Each row was made from one path, in order. Every step used is in the known rows, and no mark comes twice. Write each row's path.
Known rows
n -> u: [ 18.5   4.4  12.7  15.3   2.1  -3.6  29.0  -5.6  14.5 -11.6  -6.1   1.6
  -8.6   1.7  12.8   2.3   4.8   2.6   3.0 -19.9 -18.5   0.5  -3.2   9.9
 -11.5]
j -> d -> u -> h: [ 24.7 -12.0   0.3  16.9  -0.6  -7.3  13.7   6.4  17.7   8.9  -9.2  18.7
 -12.0  11.1   8.5 -28.1  -8.8  37.0  22.2   4.5   9.4   6.5  10.2  38.5
 -14.9]
l -> u -> k -> d: [ 20.6  -5.0 -12.2  38.0  -4.4  -1.8   5.6  -5.2   4.2  -6.0 -14.2   0.2
   8.2  11.4  17.7 -21.9 -19.8   4.9  24.2   1.2 -35.9 -12.8  10.5   4.2
 -23.7]
n -> u -> d -> w: [ 25.7  -8.4   1.4  29.7   1.0   2.5  39.8  -3.5  26.5 -23.3  -1.2  18.4
  12.9  11.0  34.1 -25.6  -8.1  12.4  11.3 -12.2 -27.5  -5.5 -18.1   7.1
  -8.2]
h -> u -> j -> d -> w: [  9.5 -25.7 -21.1  76.3  -3.3  10.5  40.2  -2.3   9.9 -15.8   3.2  31.6
 -14.2  10.6   8.7 -30.9  -4.0  16.8  18.9  15.5 -78.1 -15.3 -18.5  38.8
   2.7]
h -> u -> y: [  9.2   2.5  -5.2  16.7  -2.1  11.8  41.3  -5.6  12.0  -8.8  -5.3   4.1
   1.5   4.1 -13.1  -2.2  -0.3   4.3   9.8  -2.0  -1.9 -12.0  -9.3  37.9
  -7.3]
j -> d -> w -> u -> k: [  5.0 -31.7 -19.2  51.5   2.7  13.2  46.6   0.4  13.4   1.1  -5.7  31.2
  21.7  15.1  35.0 -19.1 -17.0  13.6  20.1  17.8 -55.1 -16.5  -7.2  27.8
 -24.9]
w -> d -> u: [  7.1  -9.0  -2.4  36.7  -4.9  -8.3  23.3 -22.0   2.9   1.7  -8.0  -2.1
  11.7  12.4  10.3  -0.2 -17.8  24.6  16.6 -21.3  -9.2  -7.1   0.8   6.8
  -4.1]
k -> u -> d: [ 23.3   0.8  -6.3  27.6  -1.5   2.0  28.1 -12.5  22.6  -7.5 -10.7   1.9
  10.8  10.2   8.3 -11.7 -15.7   0.8  13.6 -10.4 -31.3   1.7   1.1  12.7
 -10.0]
w -> u: [  9.8   1.1  -9.6  21.2   5.7   4.3  41.3 -10.6   4.9   1.6  -3.1   4.4
   1.1   0.3  11.4  10.0  -3.9   3.2   1.9 -20.7 -35.7  -0.5  -1.9  27.3
 -16.5]
j -> d -> u: [  1.7 -10.7   5.3  51.3   2.5  -9.7  19.3 -16.9  12.6   3.0 -11.1  14.0
  -4.3  11.3  16.2 -18.1  -9.9  28.5  18.4   1.6  -6.3  -2.9   7.9  19.2
  -2.4]
u -> j -> d: [ -2.5 -12.6  -6.6  40.8  -8.0   6.3  -5.3   7.9   2.5  -6.2   0.6  16.5
   3.5   2.7  -6.1 -33.3  -2.4  24.1   6.4  18.9 -49.5 -15.3  -6.5  17.2
   6.7]
j -> d -> w: [ -8.7 -23.6  -6.7  30.7   1.9   3.6  11.0   1.9  10.1   5.5   0.2  27.2
   9.6   8.0  23.5 -27.1  -6.2  20.1  10.2  30.2 -22.1  -7.4  -2.4   9.7
   9.6]
j -> d: [ -8.7 -11.0  -0.2  28.3   3.8  -2.0  -2.5   3.6   6.8   6.8  -6.0  10.7
   4.7   5.3   7.0 -18.7  -2.8  25.6   6.4  22.0 -15.3  -3.1   9.0  16.0
   9.0]
l -> d -> w -> u -> h: [ 29.8  -9.4 -23.1   2.9   3.9   9.7  47.9  17.4   9.2   3.2   1.9  20.6
  14.2   8.0  21.1 -27.3 -12.8  24.9  20.6  -5.7 -43.9   7.9 -10.3  38.9
 -16.5]
k -> u: [ 16.3  -1.5  -2.2  15.0  -3.6   0.4  30.1 -15.4  12.9   3.4  -9.7   1.1
  -7.1   1.7   3.2   9.4  -7.4 -12.4   9.2 -11.7 -29.9   4.4   4.6  13.8
 -13.3]
k -> d: [  7.6  -8.4  -1.3  21.0  -2.9  -5.2  -6.1  -7.9   5.1   9.4  -3.9   2.7
   5.7   7.6   1.6 -14.7 -14.3   2.5   5.6   7.2 -19.1  -4.5   9.1  -6.4
   4.0]
b -> n -> u -> j -> d: [ 16.2   3.5  17.5  58.2  -4.6  -5.9  38.8  21.7   9.1  -8.1   3.6  23.7
   4.1   7.1   4.1 -18.1   1.8  11.2  16.0  12.5 -81.4 -25.8  -4.5  56.3
   4.0]
h -> u -> d: [ 17.9  -0.4 -12.4  44.6   8.9  -0.1  30.3  -4.8  14.6 -19.0  -4.2   0.1
  -3.0  12.5   5.3 -11.5  -4.9  15.2  11.6 -12.9 -29.9   2.4  -3.9  29.6
  -1.2]
l -> d -> u -> h: [ 29.8   3.1  -0.3   1.3  -0.9  -8.8  11.9  11.9   8.3  -0.2  -6.0   2.6
   0.1  10.9   4.2 -28.8 -11.3  33.2  26.4 -12.5   3.8  12.0   2.9  18.3
 -10.3]
h -> u: [ 12.1  -0.6  -7.5  33.5   7.0  -0.7  32.3  -8.3   5.1  -8.8  -2.7   0.4
 -21.1   4.6   0.6   9.0   2.6   0.1   8.2 -11.6 -23.2   5.7  -0.3  28.5
  -4.9]
b -> u -> j -> d -> w: [  3.8 -12.3  -6.1  63.3  -4.6  11.0  33.1   5.2   4.4  -2.5   1.8  39.9
  -6.3  -1.9  21.3 -40.1  -1.1  16.9  10.8  18.6 -75.6 -16.0 -17.5  29.2
  -6.0]
k -> u -> y: [ 14.7   1.6   0.0   1.6 -12.4  13.1  38.6 -13.8  18.6   4.1 -12.0   5.4
  12.3   0.8  -9.0  -2.5 -12.1  -8.2  12.3   1.1  -6.1 -11.0  -4.9  21.2
 -16.2]
k -> d -> u -> j: [ 24.9  -8.3   0.2  57.5 -17.0  -6.1   9.5 -28.2   6.6  -8.7  -3.0   8.6
  -4.3  10.1  -4.0 -28.9 -22.4   3.3  18.6 -14.1 -41.1 -18.0  -7.7  -4.5
  -9.3]
d -> w: [ -1.6 -13.3  -6.2   3.1  -2.5   5.1  11.9  -0.2   2.5  -2.1   6.0  15.2
   4.1   2.3  15.2  -7.2  -3.8  -7.0   5.1   8.8  -4.7  -4.6 -11.7  -7.2
   0.8]
d -> u: [ 11.5  -0.3   5.9  22.3  -2.0  -7.8  19.1 -20.7   4.9  -4.5  -5.8   1.5
  -8.8   5.1   7.2   1.5  -7.7   2.2  11.6 -19.8  10.9  -1.0  -0.1   3.5
 -11.6]

Write each row's path
[ 23.0 -20.6 -22.4  58.9 -12.6  11.8  44.4 -18.7   8.4  -3.5   4.6  27.0
   6.1   7.9  13.5 -26.1 -22.2  -2.5  12.4  -4.4 -88.3 -20.6 -20.3  16.1
 -14.0]
k -> d -> w -> u -> j
[ 12.7  -9.5 -26.1  51.2  -5.3  13.6  48.2  -0.9  -0.4 -14.3   6.3  19.8
  20.1   4.8  15.2 -30.7 -13.7  14.2  16.5 -10.8 -91.0 -14.5 -27.4  17.9
  -5.6]
l -> d -> w -> u -> j
[  9.4   2.8   9.0   8.2 -10.6   3.8  27.8 -19.3  11.0  -4.9  -7.8   6.3
  14.3   4.6  -5.6 -10.5 -11.7   4.1  14.6  -9.1  31.2 -17.0  -9.1  12.4
 -13.7]
d -> u -> y
[ 23.3 -18.9  -9.4  50.9  -0.1  -0.3  18.7  -8.3   9.5  -7.1  -9.9   3.3
  -2.3  19.4   1.2  -9.5 -17.4  -5.6  21.2   4.6 -39.1  -7.3   5.7  12.0
 -19.2]
h -> u -> k -> d
[  8.1   3.6   3.5  36.9   2.0 -10.9  15.6 -10.0   3.1  -7.0  -8.1  -3.4
   8.9  11.8  11.1 -17.2 -13.4  23.5  21.5 -16.9 -10.4   1.0   0.8  -0.1
   2.4]
l -> d -> u
[ 14.7 -22.5 -19.1  24.1  -2.2  15.1  48.3  -3.4   5.5  -8.5  -0.1  20.1
  16.5  10.2  25.8  -2.3 -13.6 -12.2  14.3  -3.7 -39.5 -15.2 -16.6  13.4
 -34.6]
d -> w -> u -> k
[ -1.7 -19.5 -14.4  39.1  -1.4  21.1  62.7  -6.2  19.7   6.6  -4.8  36.1
  33.3   7.1  21.2 -27.9 -14.3  28.2  15.3  19.7 -34.6 -23.3 -14.3  48.5
 -10.4]
j -> d -> w -> u -> y
[ 16.4   2.0 -14.5  34.3   7.1   4.9  39.5  -8.3  14.1  -8.8  -3.8   3.6
  21.8   7.7  17.3 -10.5 -12.5  20.3   5.3 -21.0 -40.3  -0.9  -5.0  28.2
 -13.7]
w -> u -> d
[ 20.3 -16.9 -12.0  40.0  -1.6   4.4  27.8 -10.2   8.8   4.1 -10.0   6.0
  20.2  15.6  13.5  -9.1 -25.2  -1.6  15.2  -2.0 -53.9 -13.6   4.2  10.6
 -30.7]
w -> u -> k -> d
[ 32.7 -13.1 -21.2  -9.2  -1.1  12.6  51.8   9.2  14.2   6.1   4.3  25.6
  -4.1   3.1  18.4  -7.1  -7.3   6.6  10.9  -6.5 -25.7   6.3 -12.4  41.5
 -28.6]
d -> w -> u -> h
[ 12.3 -31.7  -9.3  21.4  -9.1   6.4  -1.1  -2.2   6.7   0.2  -1.2  16.3
  21.5  17.2  16.1 -26.3 -23.3 -12.4  18.7  27.1 -21.8 -17.9  -5.3 -23.9
 -12.3]
u -> k -> d -> w
[ 18.9  15.3  24.8  16.5   3.5 -11.7  43.1  14.5   8.5  -4.0   2.3   7.3
  -2.0   4.6  11.3  14.6   4.7 -12.6   8.8  -7.7 -31.4  -9.9   2.6  37.6
  -1.2]
b -> n -> u
[ 16.7 -11.0  -9.8  30.5   1.9   4.5  24.6   0.7   2.0 -16.2  -5.4  -0.5
  -9.1  12.3   0.4   7.0  -2.5  -8.6  14.7  -2.7 -22.0  -4.3  -3.5  17.0
 -22.8]
h -> u -> k
[ 16.6  -4.6   8.9  27.5 -13.2  -0.3  20.8 -29.4  16.8   5.5 -11.8   8.9
  19.8  12.0  -3.9 -25.1 -25.6   8.9  21.1  -0.4  13.1 -20.3  -0.5   6.0
  -9.1]
k -> d -> u -> y
[  5.8   0.2 -17.2  59.5  -6.5   3.9  14.3   2.9   2.2 -14.8  -7.1  14.7
  -5.1  -1.3  10.1 -34.8  -1.9  37.4  15.8   1.4 -65.3 -13.2  -2.9  37.2
  -3.0]
l -> u -> j -> d
[ 17.1 -18.8 -16.5  43.7  -1.2   4.3  47.7 -22.8  13.1   8.6  -1.1  22.3
  10.4  11.4  26.6 -13.0 -22.0  -0.9  12.6  -3.6 -59.4  -9.9  -5.3  16.5
 -12.9]
k -> d -> w -> u
[  5.9 -21.4   5.0  48.0  -2.3  -4.1  10.5  -7.1  10.6  -5.3 -13.6  12.7
   7.1  17.9  16.1 -21.4 -15.7  20.8  25.6  11.6  -7.2 -10.4   6.7   8.4
 -20.1]
j -> d -> u -> k
[ 30.5 -15.5   9.9  35.3  -4.9  -3.1  15.6  -6.3  17.7  -9.4 -13.2   4.9
   8.6  16.0  14.3 -16.4 -15.5  -3.7  16.2  -2.7 -36.4 -12.4   3.4  -6.0
 -26.5]
n -> u -> k -> d
[ 23.8 -31.9 -18.1  54.7  -2.5   5.5  31.5  -8.8  12.0  -8.6  -3.9  17.0
  -1.2  22.5  17.3 -16.8 -20.6 -12.6  25.9  13.8 -46.1 -13.3  -5.8   6.1
 -17.0]
h -> u -> k -> d -> w
[  7.0 -11.6 -12.0  15.2   0.0   5.4  10.9   2.4  12.8 -12.4   4.6  16.0
  22.0   9.9  20.3 -29.1 -12.5   8.8   8.1   8.5 -11.9  -5.4 -14.5  -2.3
   4.5]
u -> d -> w
[ 29.4  -9.3  -7.8   2.1  -7.4  -5.6  21.8   0.6   7.6   7.7  -6.6   3.6
   3.5  11.2   3.9 -11.1 -16.5  31.8  20.8 -17.1   5.1   2.8   1.6  23.6
 -15.9]
w -> d -> u -> h
[ 33.6  -0.2   2.4 -12.2  -5.5  -5.5  15.9   0.8  11.8   0.5  -4.1   7.9
 -16.7   5.7   2.0  -9.3  -7.7  11.4  16.4 -13.8  24.0   8.8   0.3  24.0
 -23.9]
d -> u -> h
[ 10.9 -19.1  -6.1  33.3  -9.4  -3.5  14.3 -13.7   0.9  -5.9 -10.4  -1.4
  26.3  18.9  11.5  -2.3 -23.5  16.1  24.1 -11.9 -11.7 -16.5  -2.0  -6.7
 -20.8]
w -> d -> u -> k
[ 17.4   1.2 -23.5  33.1   0.8   4.1  29.7  -1.2  13.2 -20.1  -2.7  13.8
  12.7   6.5  38.2 -30.5 -11.8  23.4  17.3  -9.8 -24.1  -6.3 -10.7  18.4
  -5.4]
l -> u -> d -> w
[ 13.8 -10.5  -9.4  49.9 -17.2  -2.2  20.2 -19.7  -3.0 -11.8  -1.5   2.7
  10.2   9.2  -2.5 -13.2 -17.2  23.3  16.9 -21.5 -44.2 -18.8 -15.4   4.5
  -6.2]
w -> d -> u -> j
[  5.4 -12.3 -15.9  62.9  -3.2  10.1  35.6  -2.5   5.7  -3.5  -2.4  21.5
   5.8   2.8   4.7 -21.6  -7.1  27.8   8.1  -1.2 -83.7 -14.6  -8.3  45.4
 -10.6]
w -> u -> j -> d
[  1.0 -22.0 -17.3  52.1   7.3   8.6  53.4  -7.5  14.3   7.1  -2.9  32.8
   9.4   8.7  34.4 -16.7 -10.1  23.1  12.0   9.1 -56.9  -9.7  -4.8  39.2
  -7.3]
j -> d -> w -> u
[ -2.5 -24.5 -14.0  43.9 -10.8  11.3   7.8   4.1   5.8  -7.5   6.5  31.9
   6.1   5.4   9.5 -41.2  -6.1  17.8  10.5  28.0 -51.8 -20.1 -18.9  11.5
   6.9]
u -> j -> d -> w
[  5.0  -4.8   0.3  21.9 -13.4   4.3  32.4 -20.3   7.3   1.5 -10.4   2.5
  36.2  11.0  -1.6 -11.0 -21.6  27.2  18.5 -10.3  11.0 -23.0  -8.4  14.5
  -6.6]
w -> d -> u -> y
[ 33.7  12.4 -15.6 -16.7  -1.3   0.5  16.3  17.6   5.7  -1.8  -6.2   4.1
 -18.0  -3.0   8.7 -12.1   1.4  21.0  14.1 -11.8   1.8  11.6   5.0  41.2
 -22.2]
l -> u -> h
